What can hang from each mark:
q_582: q_128 q_696 q_757 q_859
q_696: q_153 q_582
q_757: q_28 q_582
q_357: q_67
q_153: q_128 q_696
q_128: q_582
q_67: q_357 q_582
q_859: q_28 q_357 q_582
q_28: q_757 q_859

Each row was made from one small tree. Brackets hold a mark, then the marks that hang from it, in the order of their numbers. Every link used is in the known rows. Write each row's tree.
Known rows:
[q_357 [q_67 [q_582 q_128 q_859]]]: [ 16   8  -6  14  -4  16 -13  -6  -6  -6  18 -11  17 -16 -18  17 -22 -17
  12  -4 -37  14  24  16 -10   5 -15  13   8  14  -3   0   4 -24   8  -6
   9 -11  10  -2   8 -30  -8 -29 -27  -2   9  13  10   0  -1  -1]
[q_153 [q_128 [q_582 [q_757 q_28] q_859]] q_696]: [ 14  10 -45  28  -8  18   5  -9 -14 -14  12   7   7   0 -12  -5 -28 -27
  45   7 -25  10  53 -10  -6  -2 -11  11  35   6   9   1  -1  -8  17  15
   8   0  -1  -7   6 -23 -17 -20  -7  -1   1  -5  -7   8  15   4]
[q_67 q_357 [q_582 q_696 [q_757 q_28] q_859]]: [ -2   1 -22  13 -11   3 -17   3   1   4   8  -3   6   7 -28  19 -28 -17
  69 -25 -16   5  20   3   3 -17 -19  23  10  23   7  -5   3 -17  23  24
  16 -41  11   0   6 -13  -5 -28 -12   5 -43   4  18  -4  19  -5]
[q_357 [q_67 [q_582 q_128 q_757 q_859]]]: [ 20   7 -16  15  -1  13 -20  -6  -7  -8  17  -8  27 -10 -13  15 -32 -23
  36  -5 -26  33  17   7  -6  -1 -18  14   2  18   4  -1   2 -23   2  -3
  11 -18   7  -3   8 -21  -7 -33 -36  -3  -7  10  10  13 -10  -2]
[q_859 q_28 q_582]: [ 12  10  -2   0  -6  -1 -10  -7   3   8  14  -9  16  -8 -18  15 -15  -7
   3   8 -11 -18  17   1  -8 -10 -15   1  18  -3  -6   0   6 -11 -14   9
  -3   9  10   0  10 -23  10 -13 -39  -6 -28  18  13  20   2   1]
[q_757 [q_28 [q_859 [q_357 q_67]]]]: [ 14   5  18  -4 -10 -13   6  -2   3  14  13  25  19 -17 -27  14 -12  -3
   9   3 -14  -3  24   2  -8  12 -23  17  27   1  -9 -11   4 -14 -11   5
 -11   1  11  -3   9 -33   5 -38 -13  -3  -6  13   2 -34 -16   2]
[q_859 q_357]: [  5   7   6  -6  -6  -9  -1  -1  -2  12   9   6  24  -5 -13   9  -5   3
  -6   6   1 -20  14   3  -1   3 -16  10  16   4  -4  -6   8  -8 -11  -7
  -9 -17   6   6  11 -22   6 -19 -11   6 -16  14  11   0   6  -2]
[q_128 [q_582 q_696 q_757 [q_859 q_28 q_357]]]: [ 21   7 -21  18  -9   1 -28  -6   0   0  15 -18  28  -5 -10  -1 -39  -7
  42   6  -5 -10  25  -7  -9   1 -20   4  16  17  -4  -2   2 -32  -4  29
   8 -44   2  -5   6 -19  -3 -33 -16   1 -31  28  14  43  17  -1]
[q_153 q_128 [q_696 q_582]]: [ 11   7 -26   0 -11  13   5  -3 -13 -19  16   3   4  -1 -12  -1  -3 -24
 -57  -6 -29  -4  55   4  -6   4  -2   8  30  -6   5  -6   9  12  21 -11
 -16  13   2   4   6 -16  -7 -13 -19   1  15  -8   4  -2  36   4]
[q_696 [q_153 q_128] q_582]: [ 22  12 -25   6  -6  11   1  -2 -10 -13  11  14   7  -1 -22  -7 -20 -19
 -57 -11 -10 -17  56  31 -11   8   0  10  24   4  11  -9  11  17   7 -25
 -14  25   5   7   7 -15  -3  -9 -30  -3  31  -3  -1  -7  28  -4]
[q_153 [q_128 [q_582 q_757 [q_859 q_357]]] q_696]: [ 19  17 -40  19  -7   9   1  -3 -18 -10  13   8  21  -1   4  -7 -22 -26
  10   7 -11 -19  47 -16  -5   9 -14  -1  30  10   5  -5   1 -14   9   1
   2 -32  -4  -4   8 -14 -14 -23  -7   2  -7   4   2  21  20   4]
[q_153 [q_128 q_582] q_696]: [ 11  15 -30  12 -11  14  13   0 -16 -15  12   5   1   2  -3  -6  -5 -28
 -33   9 -29  -4  50 -15  -1   2  -5   8  29   1   8   0   2   8  18  -8
 -10  -2  -5   0   8 -23  -7  -9  -5   1  29  -1  -3   9  33   4]
[q_153 [q_696 [q_582 q_757]]]: [ 15  -4 -18  -2  -6   3 -12  -5 -13 -13  14 -14  12   5 -12   2  -5 -25
   0  -7  -5  20  35   7   1  -1  -9  13  17  -4   0  -7   8   8  12  -3
  -8  -2   5   3   8  -7   0 -14 -21  12 -14  -6  -1  12  15   2]
[q_28 q_757 [q_859 q_582]]: [  8  10 -20  10   6  -8  -1  -8   3  14  17  13  -7  12 -15  10 -10 -32
  13  -8  10  -9  15 -26  -4  17 -16   4  15  -7 -13  -7   6  -6 -20  18
 -20   8  13  -1  20  -1  10 -27 -21   4 -21   0  -8 -18 -19   2]
[q_153 [q_128 [q_582 q_859]] q_696]: [ 11  14 -35  25  -8  21   6  -5 -17 -16  14  -1  -4   2  -3  -3 -12 -29
 -14   5 -29 -14  48  -8  -4   7  -6   5  30   3  -3   2   3  -7  21   4
  -2  -9   1  -4   8 -23 -15 -12  -2   1  22  -2   1  10  28   4]
[q_696 [q_153 [q_128 [q_582 [q_859 [q_28 q_757]]]]]]: [ 26  17 -43  34  -7  12   2 -18  -8  -9  18   8  -3  -1 -18 -20 -40 -27
 -12 -11 -11 -22  43  14 -26  10  -5   1  21  15  -7  -5   3  -3  -6   4
  -4   0   4  -2   5 -13  -5 -19 -14 -10  38   5  -5  19  21  -1]
[q_28 q_859]: [  0   8   3   8  -2  -7  -4  -3  -3   7  14  19   2   3 -16  14  -4 -14
 -13  -1  -7  -3   6  -4   1  11 -14  16  15  -4  -8  -5   7  -7  -3  10
 -12  10  12   1  11 -18   7 -16 -19   3  -9  -3  -2 -12 -19   1]
[q_859 q_582]: [  6   9  -8  -1   0   2  -3  -2   0  10   9  -5  10   0 -14  15  -7 -15
   5   8  -4 -13  19  -5   1  -3 -14   7  13  -5  -3   1   7  -2  -9  -3
  -8   7  11   2  16 -20   7 -12 -28   2 -27  10   7   3   6  -1]
[q_128 [q_582 q_696 q_757]]: [ 16   2 -24  13  -6   4 -16   2  -2  -6   8 -11  19   8 -10   0 -16 -20
  34  11  -7  28  24 -15   7  -2 -14  18   6  15  16   3   2  -5   5  16
  -6 -23  -1  -2  11 -13   2 -20 -12  11  -7  12   2  25  15  -3]
[q_696 q_153 q_582]: [ 18   2  -6   1  -4   3  -7  -4  -7  -4   9  -5   3   2 -28   0 -17 -16
 -34 -14   1 -15  39  38  -7   3  -3  14  17   2  -1  -9  12  12   1 -17
 -10  15  10   8   9 -16   2  -6 -26   5  18   3  -1  -2  24  -5]
[q_128 [q_582 q_696 [q_757 q_28] q_859]]: [ 14   0 -29  26  -5  11 -17  -7   1  -2   8 -12  11   4 -21   3 -34 -16
  82   6 -10  25  29  -5  -1  -7 -16  20  17  15   9   3   1 -19  10  34
   9 -13   6  -6  11 -25  -7 -27  -9   6 -15  12   1  19   6  -2]
[q_757 [q_582 q_128 q_696 [q_859 q_28]]]: [ 10   9 -23  18  -5  17 -30 -16   9 -10  24 -10  23 -13 -25   2 -31   3
  37  11 -25   6  34  14 -14  -5 -17   9  26   9  12   1   3 -28  17  37
  11   1   0 -11   7 -40   2 -34 -39  -6 -17  28  10  36  20  -2]
[q_357 [q_67 [q_582 q_128 q_696 q_757]]]: [ 19   8 -18   1 -10  10 -23   0   1 -11  16  -8  34  -9 -15   6 -26 -20
  33  -1 -26  45  25  -3  -4  -4 -18  22   2  20  24  -1   4 -11  16   4
  -1 -23   0  -2  10 -20   3 -39 -30   0  -2  13  12  17  16  -3]
[q_696 q_582]: [ 12  -1  -4  -1  -1   3  -9  -4  -4  -4  10  -9   5   0 -20  12  -6 -13
 -42  -4 -14   4  30  14  -2   1  -7  14  12  -1  -5  -4  10   0  -4  -8
 -11  12  10   6  10 -15   1 -12 -26   9   1   6   5  -4   7  -3]
[q_859 q_28 [q_357 q_67] [q_582 q_128 q_757]]: [ 37  15  -6  -7  -6   0 -17  -9   3   7  17  -5  54 -30 -13  11 -29  -7
  41  20  -7   1  24  -1 -16  -6 -26   3   8  12   7  -6   2 -21 -20   0
   1 -25  -3  -4  10 -23   8 -44 -53 -10 -26  31  15  38   2   1]
[q_757 [q_28 [q_859 [q_582 q_696]]]]: [  1  11 -14   8  -4   1 -11  -1  11  13  14  10   1   4 -28  17 -18 -16
  43   3 -13  -8  34 -20  -3   6 -17  16  25  -6   6  -4   8 -10   7  38
  -9  14  13  -6  18 -26  10 -30 -24  -1 -37  12   0 -14   8   1]
[q_757 [q_28 q_859] [q_582 q_128]]: [  7  10 -15  17   2   5  -3  -9   6  -2  17  23  10  -6 -31  17 -21  -8
  34  12 -20   7  43  -1  -7   4 -20  17  33  -1  21  -5   2 -19  -1  23
   6  40   4 -10  14 -38   1 -33 -37  -1 -13  16 -16 -20 -20  -2]
[q_582 q_128 [q_757 q_28] [q_859 [q_357 q_67]]]: [ 25   5  -3  11  -5   7 -10 -13  -1   6  14   8  48 -25 -23  12 -33  -2
  81  13  -8  23  20  11 -13   0 -25  19  12  15   6  -5   3 -31  -5  11
   9 -22   3  -4  10 -36  -5 -49 -22  -2 -12  19   9  11 -12   0]

Which tree is each row?
[ 22   6 -29  16 -11   4 -10  -2  -1  -4   4  -1  11   7 -31 -13 -35 -19
  58   1   0  12  47   8  -3  -7 -13  25  18  18  23  -4   4   5   9  16
   1  -5   1  -2   9 -22   5 -21 -10   5   5  10 -10  15  29  -4]
[q_128 [q_582 [q_696 q_153] [q_757 q_28]]]
[ 13  14 -28  24  -5  18 -26 -14  -3  -8  17  -4  28   2 -23 -12 -37 -17
  69  -3   6   7  20  21 -11   7 -14  22   2  19  23  -2  11 -14  22  24
   3 -23   3   0  13 -20   5 -31 -26   2  -2   3   3  42  23  -4]
[q_582 q_128 [q_696 q_153] q_757 q_859]
[  9   4   1  -7 -15   2 -13   7   2  -6  12  -8  12  -7 -19  10  -9 -14
 -17  -9 -32  20  28   3   0  -1 -13  17  12  12  -1  -2   4  -1  15  -4
 -10 -14   9   1   8 -27   4 -26 -14   0   0  14  17  -5  28  -4]
[q_357 [q_67 [q_582 q_696]]]
[ 13  15 -26   8  -7  14 -15  -7   4 -11  15   4  19  -2 -30 -10 -23  -7
  19   7  -5  -2  54  23  -6   2 -12  17  25  12  34  -5   7   3  22  10
  -3   8  -5  -3  12 -34  11 -24 -29   1  11  18  -2  17  41  -7]
[q_757 [q_582 q_128 [q_696 q_153]]]
[ 15   7 -14  13   3  12 -18 -12  -7   0  17 -10  23  -9 -19  14 -24  -8
   7  -1 -11 -20  35  15 -14  13 -12   9  14   6   0  -7  11 -30  -3   2
   2 -16   7   3  13 -23  -9 -32 -27   6  -7  21   8  13   7  -2]
[q_696 [q_582 q_128 [q_859 q_357]]]
[ 15   0 -12  14  -1   9 -13 -10 -10  -3  12  -9  -2   2 -28   0 -25 -20
 -17 -18   0 -19  36  45 -10  10  -4  11  20   3 -11  -8  13  -3   4  -5
  -3   9  17   5   7 -19  -3 -10 -23   6   9   3   0  -2  23  -4]
[q_696 q_153 [q_582 q_859]]
[  2  13 -29  18  -7  14 -26   0  -5  -4  15 -10  19   6 -16  15 -29 -25
  58 -18 -16   9  12   2   0  -7 -19  21  -5  30  21  -3   5 -26  27  20
  16 -56   3   1   9  -7  -4 -33 -21   6 -24   7  20  24  21  -6]
[q_67 q_357 [q_582 q_128 q_696 q_757 q_859]]
[ 21   5 -21  14   6  10 -23 -12  -8  -3  15 -11  37  -7 -14  12 -32 -13
  31   2   0  -2  29   9 -10  10 -16   8  10   9   8  -7   9 -29 -10   6
   7 -22   4   2  12 -11  -9 -36 -35   9 -24  17   8  24  -7  -2]
[q_696 [q_582 q_128 q_757 [q_859 q_357]]]
[ 17  12 -45  31  -9  15 -11 -15   1 -12  21  -2   3   0 -13 -12 -32 -23
  11  -2 -23   6  36 -16 -19   5  -7   3  15  14  -4   2   2 -15   5  29
  -7 -18   0  -6   8 -12  -5 -32  -9  -7  25  13   6  28  26   0]
[q_153 [q_128 [q_582 q_696 [q_859 [q_28 q_757]]]]]
[ 22   6  -8  12  -2  10 -24 -17  -3  -2  21 -16  28 -18 -20  10 -34  -1
   6   1 -18 -23  32  20 -22   5 -14   3  19   8  -5  -8  10 -37  -9  13
   9 -11   6   1   7 -26  -6 -34 -37  -2 -15  29  15  31   7   0]
[q_696 [q_582 q_128 [q_859 q_28 q_357]]]
[ 27   4 -24  14  -3  12 -12 -11  -5  -8  10   1  23  -2 -38  -2 -39 -16
  44  -3  -1  12  48  32 -13  -5 -10  23  15   8  26 -10  10   1   2   1
   5  21   4   3  10 -21   1 -26 -38   4  10   6 -10  10   8  -4]
[q_696 q_153 [q_582 q_128 [q_757 q_28]]]
[ 24   8 -11   5  -6   7 -13  -1  -5  -8  13  -3  31 -12 -14  13 -22 -21
  15   1 -24  38  21   3  -4  -4 -18  17   0  16  12  -3   1  -7   0 -14
   5 -11   2   0   8 -18  -2 -29 -35  -3   4  11   7  10  -9  -2]
[q_357 [q_67 [q_582 q_128 q_757]]]
[ 12  26 -35   3 -10  13  -6   1   0  -2  11  12  15   3 -20 -10 -23 -20
 -13   0  -2 -30  53   5  -7   6  -6   7  21   5  22  -5  11  15  18   0
 -19   5   3   1  16 -21   9 -17 -29  -8  -1   5   6  13  53  -3]
[q_859 [q_582 [q_696 [q_153 q_128]]]]
[  0   2 -20  14  -5   9 -15  -8  10  -1  13   2   7  -3 -34   7 -20   3
  49   4 -14   8  43  11  -2  -8 -17  16  36   5   9   3   4 -14  16  31
   7  13   9  -9   9 -41  -3 -26 -16   1 -26  19   4  -8  19  -4]
[q_757 q_28 [q_582 q_696 q_859]]
[ 15  15 -25  21  -8  17 -27 -18   5 -11  24  -7  20 -14 -33 -11 -41  -2
  36   1 -12 -14  47  34 -19  -1 -13  10  29  14  19  -4   7 -19  21  28
  10   3   1  -8   7 -41   7 -29 -41  -8  -1  26   6  36  40  -5]
[q_757 [q_582 q_128 [q_696 q_153] [q_859 q_28]]]
[ 19  -2 -18  14  -2   0  -1  -2  -3   0   4   1  13   2 -17   8 -23 -14
  51  14  -9  25  27  -6   2 -12 -16  19  16  10  10   1  -1  -6 -11   8
   6   4   1  -3   9 -20  -4 -18 -13   8  -5   9  -7   4 -13  -2]
[q_128 [q_582 [q_757 q_28]]]
[ 27  10  -6  -1 -10  -4  -7  -9   0   0  23  -1  28 -21 -19   4 -27 -10
  10  -5 -22  -3  26  -5 -23   1 -20   3  12  16  -8 -11   3 -20 -15  -6
  -3 -25   1   0   6 -19   6 -46 -25  -6  12  29  11   9   4  -1]
[q_859 [q_28 q_757] [q_357 [q_67 [q_582 q_128]]]]
[  8  20 -25   7 -14  11  -4  -2  -2  -8  13  18  17   0 -20 -15 -18 -12
 -20  -4  -8 -13  38  14  -7   6  -5  16  20  10  22  -4  11  16  25  -3
 -19   0   2   4  10 -23   8 -17 -13  -6  22  -2   7  13  48  -4]
[q_582 [q_696 [q_153 q_128]]]
[  1   4 -14   8  -5  -3 -10  -1  12   0  15  21   1   0 -33   9 -16  -4
  26   2 -15   8  48  -6   0   3 -18  18  39   0  12  -5   3  -7  11  35
  -4  28   7 -10  12 -34   5 -28 -22   1 -27  14  -5 -25   6  -3]
[q_757 [q_28 q_859] [q_582 q_696]]
[ 16  -7 -18  -1  -8   3  -5  -7  -9 -11  12 -10  10   1 -27   4 -14 -18
  31  -8 -12  24  44   7  -2 -10 -11  19  28  -5   4  -7   7   6  12   8
  -1  13   6   2   7 -17  -3 -20 -21  10 -18  -4  -4   0  13   3]
[q_153 [q_696 [q_582 [q_757 q_28]]]]
[ 21  10 -22   3  -1  -4  -9 -17   6   0  22   7  30 -14 -21  -2 -24   3
  22  10   0  -9  35  -4 -19  -1 -21  -1  24   9   7  -8   2 -16 -20  10
  -2  -5  -6  -5   9 -22   8 -38 -32  -3  -9  32  -1  16   0  -3]
[q_859 [q_28 [q_757 [q_582 q_128]]] q_357]
[  3   8   6   6  -5 -14   3  -4   3  16  12  28  14  -3 -26  16 -14   1
  19   1  -4 -21  20  -7  -5  11 -20  15  30  -5  -4 -10   7 -16 -11  15
  -5   6  12  -1  11 -27   4 -29 -10   3 -26  10  -3 -27 -17   1]
[q_757 [q_28 [q_859 q_357]]]
[  9   7 -12  12  -8  -5 -17  -2  -7   5  14  -7   7  -1 -16  21 -27 -15
  24 -27 -13 -13   2  16  -4 -17 -19  10   2  22 -10  -4   1 -23   1   6
  20 -40  12   2  -1  -5  -4 -17 -26  -4 -43   7  21  12  -4  -4]
[q_67 q_357 [q_582 q_757 [q_859 q_28]]]
[ 17   2  -4   2 -12  -2 -16  -6   5   6  12   2  38 -17 -25   5 -28   0
  71   5  -5  24  21   9  -7  -1 -24  19  16  15   0  -4   3 -19   7  23
  -1 -35   7  -4   8 -31   1 -48  -8   0 -27  18  16   5  14   0]
[q_582 q_696 [q_757 q_28] [q_859 [q_357 q_67]]]
